Known rows, with every way that one mark hangs from another:
kipinul(raka(dizifu(lafo ziveb))): [-16  -1  14   1 -21 -14 -10  10 -10  -2  11   8   6  12   8  33 -10  -2
  -7  31   2]
raka(dizifu(dinim lafo tubu ziveb) kipinul): [ 13   1   7  16 -31   6   4  -8  -1 -18  17  14  14  -1   2  19 -19  29
 -14  12 -16]
ziveb(dizifu(digo lafo(dinim) sekup tubu)): [  0  19  -6   2  -1   4  -4 -13   1  16  -6  15  -5  11   3  -2 -23   7
  17  -3  13]
ziveb(dizifu(digo lafo tubu)): [15 21 -4 12 -6 -8  2 -5  6 16 -3  1 -7  4 18  6 -9  7 20 12 15]
tubu(dizifu(digo dinim(ziveb) lafo sekup)): [ -2   0   7  16 -12   3   2 -21  -7 -17 -12  -3  -9  22  15  -1 -24 -12
  13   1   7]
dinim(lafo): [  5   9  13  -1  -5 -10 -12  38   3  15  -8  -2  -4  30  17  34  -2  -2
   9  11  11]
tubu(dizifu(digo dinim sekup ziveb)): [  6 -11   0  11 -13  -1   0  -1  -6  -4  -8   5  -6  16  16  -5 -20  -1
  11   2  22]
dinim(lafo(dizifu(sekup)) ziveb): [ -9  -6  25 -14   0 -13  -9  -3  -8  -5 -11   4  -5  25   9  27  -8  -7
  12   2 -11]
kipinul(raka(dizifu)): [ -9   4  10  -2 -13 -12 -30  30  -6  19  10  14   9  17  13  35  -5  -2
 -13  17   9]
digo(dizifu(dinim lafo sekup)): [-14  18   5   0  -1 -16 -10   9 -15  -8  -3   0 -10  24  11  14  -9   8
  -1  -2  16]
ziveb(dinim dizifu(digo sekup tubu)): [  7  16 -12   1   3  -5 -13  -6   6  25   4  30   3  10   1  -2 -12  18
  21  -8  27]
dinim(ziveb(dizifu)): [ 17  -4  11  -1   2 -17  -9  13   4   7   2   6   3  21  16  27  -4  -5
  12   8   8]
raka(dizifu(digo dinim lafo tubu)): [ 11  19   0  20 -26  10   1  -6   4  -7   2   6   2   7  22   0 -16   9
   5   8   1]
dinim(ziveb(dizifu(lafo))): [  8   3  13   4  -2 -17  -1   0   2  -4   0   0   1  22  13  28  -8  -8
  15  15   3]
tubu(dizifu(lafo sekup)): [-10  10   6   9  -7 -10 -12   6  -9  10  -3  -7  -6  26   9  19 -15  -8
   3  10  17]
dinim(lafo ziveb(dizifu(digo))): [ 13  -7  15   0   1 -11   1  -3   5  -1 -16   1  -4  22  16  18  -6  -6
  33   3   4]
digo(dizifu(dinim lafo sekup ziveb)): [-11   4   8  -1  -7 -18   3  -1 -16 -20  -1  -1  -8  17   9  11 -11  12
   3   4  13]
lafo(dinim dizifu): [  9   4  -2 -23  -1  -9 -30  40   4  27   7  14   2  26  12  23 -10  -9
   5  11  14]
lafo(dinim(ziveb) dizifu(digo sekup tubu)): [ 12  -4   4 -16  -3   5 -10  -8  -1   8  -5  19  -5  11  10   1 -20  -4
  13  -9  -4]
digo(dizifu): [ 14   7   3  -8   3 -27 -17  38  -4  18   2  -4  -8  23  22  25  10   5
   7   2  26]
digo(dizifu(tubu)): [ 24  12   3  -2  -2 -24 -14  26  -2  22   4  -6  -6   8  24  22   6  15
   2  -2  22]
lafo(dinim dizifu(sekup tubu ziveb)): [  5  -3   4 -20  -8  -4 -14   7  -4  16   6  18   3   6   3  12 -21   9
  -1   4   5]

Rows:
[ -2   6   3   9  -7  -5 -22  15  -5  12  -1   3   2  24  13  12 -21  -1
  -5   0  22] : tubu(dizifu(dinim sekup))
[ 18  10   1  20 -27   3  20  -4   5 -15  -2   0 -10   1  24   2 -16   8
  10  17   6] : dizifu(digo dinim lafo tubu ziveb)
[ 13   4  -1   9 -14  14  -6   0  -7   7   2  27  -2   3   1   4  -9  29
  -7 -15 -11] : raka(dizifu(digo sekup tubu) kipinul)
[ 10   2   7  14 -18  14   0 -18  -3 -15  -4  18   4   8  16  -4 -21  13
   2 -13  -8] : raka(dizifu(digo dinim(ziveb) sekup tubu))
[ -6  18   3  -5   4 -10 -18  -7   5  24   3  22  12  16  -6  18 -15  22
  17  -5  20] : ziveb(dinim(lafo) dizifu(sekup tubu))
[ -4   8  -1   8 -13  12 -10   8  -6  -5  -4  22  -1  21  13  -5 -16   7
   2  -7   7] : raka(dizifu(digo dinim sekup))
[  5  -4  13   3 -16  -8   0  26   3  -8  -3   2   2  22  16  25 -13   3
   7  16  10] : dizifu(dinim(lafo) ziveb)
[-18  -6   7   2 -19   1 -12   1 -14  -8   0  25   2  10   6   9 -19   5
  -7   9   5] : kipinul(raka(dizifu(digo dinim sekup ziveb)))
[  7   4   9   8 -10  -9 -21  20   4  12  -4  -9   6  27  18  21 -17  -4
   7  10  21] : tubu(dizifu(dinim(lafo)))
[  0   9  -3   8 -16   2  19 -17  -1  -7  -1  16 -11   7   3  -1 -14  13
  19   7  10] : dizifu(digo lafo sekup tubu ziveb(dinim))
[  6   7  10  10  -2  -3   9 -28  -2  -6  -9   6  -8   7  12   6 -14   3
  18  -1  -3] : dinim(ziveb(dizifu(digo lafo sekup tubu)))
[  6   4  15  12 -12  12   7 -17  -1 -14 -19   9  -8  12  16   4 -22   8
  11 -15  -8] : dizifu(digo dinim(lafo ziveb) sekup tubu)
[  3   8   5  13 -18   3  24 -13  -7  -8 -10   3 -20   2  13   1 -14  10
  11   7   1] : dizifu(digo lafo sekup tubu ziveb)
[-11  -3   2   4 -12 -13  -4  -7  -5   1   6   5   3  23  -1  13 -17  -2
  13  16  23] : tubu(dizifu(lafo sekup ziveb(dinim)))
[-28  -1  16  -7 -12   0 -22  -2 -14  -4   5  19  11  24  -4  30 -23  -9
 -10  11  -7] : kipinul(raka(dizifu(lafo(dinim(ziveb)) sekup)))
[  2   1   2 -13  -9 -15 -10  -2  -2  12  12  22   2   3   3  12 -11  16
   5   7   9] : lafo(dizifu(sekup tubu ziveb(dinim)))
[ -4  16   4  12 -21   0 -11  14   0  -8   8   6   9  24  15  18 -14   1
  -3  15   5] : raka(dizifu(dinim lafo))
[  0  -6   3   4  -7   5  -2 -10  -5  -1 -11   0  -7  28   8   2 -25 -17
  21   0  12] : tubu(dizifu(digo lafo(dinim(ziveb)) sekup))
[ 16 -15   6   1 -19  -2  -5  22  -4  -2  15  19   9  13   1  26  -3  20
  -7   9  -6] : raka(dizifu(ziveb) kipinul)
[ -1  22  -1  10  -2  -3   3 -17  -3  11  -7   8 -11   5   9   1 -14  10
  15   1  11] : ziveb(dizifu(digo lafo sekup tubu))
[-29  -4  19  -2 -18  -4 -19   2 -16  -8   1  19  11  16  -1  26 -22   7
 -12  12  -1] : kipinul(raka(dizifu(dinim(lafo) sekup ziveb)))
[ -1  -4   6  -5  -3 -19  -5  14 -14  -9   0   6  -5  17  11  11  -6  15
   0  -5  19] : digo(dizifu(dinim sekup ziveb))
[ 23   5   4   7 -18   2 -16  20   1  15  15  18  11   5   6  27  -4  28
 -14   0  -8] : raka(dizifu(tubu) kipinul)
[ -5  21   3   1  -9   6  -8  10  -3  14  -1   8  -3  19   4  19 -23   5
  -5   1   4] : dizifu(lafo(dinim) sekup tubu)
[  1  -1  14  -7  -9  -6   5 -10  -6   3 -13   5 -13   4  12   6 -11  10
  18   4  -1] : dinim(lafo(dizifu(digo sekup tubu ziveb)))
[ 11  -4   0  17 -22  -4   8  -3   0 -11  -4  -9  -6  15  22   1 -18  -8
  18  21  21] : tubu(dizifu(digo dinim lafo ziveb))
[ -4 -14   9   4 -20  15   5  -8 -11 -23  -4  27   3  14  -6   2 -18  24
   3  -8 -14] : raka(dizifu(digo dinim(lafo) sekup ziveb) kipinul)
[ 18   6   7  -5  -5 -15  -5   4  -2   3   4  -7   0  14  15  23  -8   5
  11   1   9] : digo(dizifu(lafo(dinim(ziveb)) tubu))
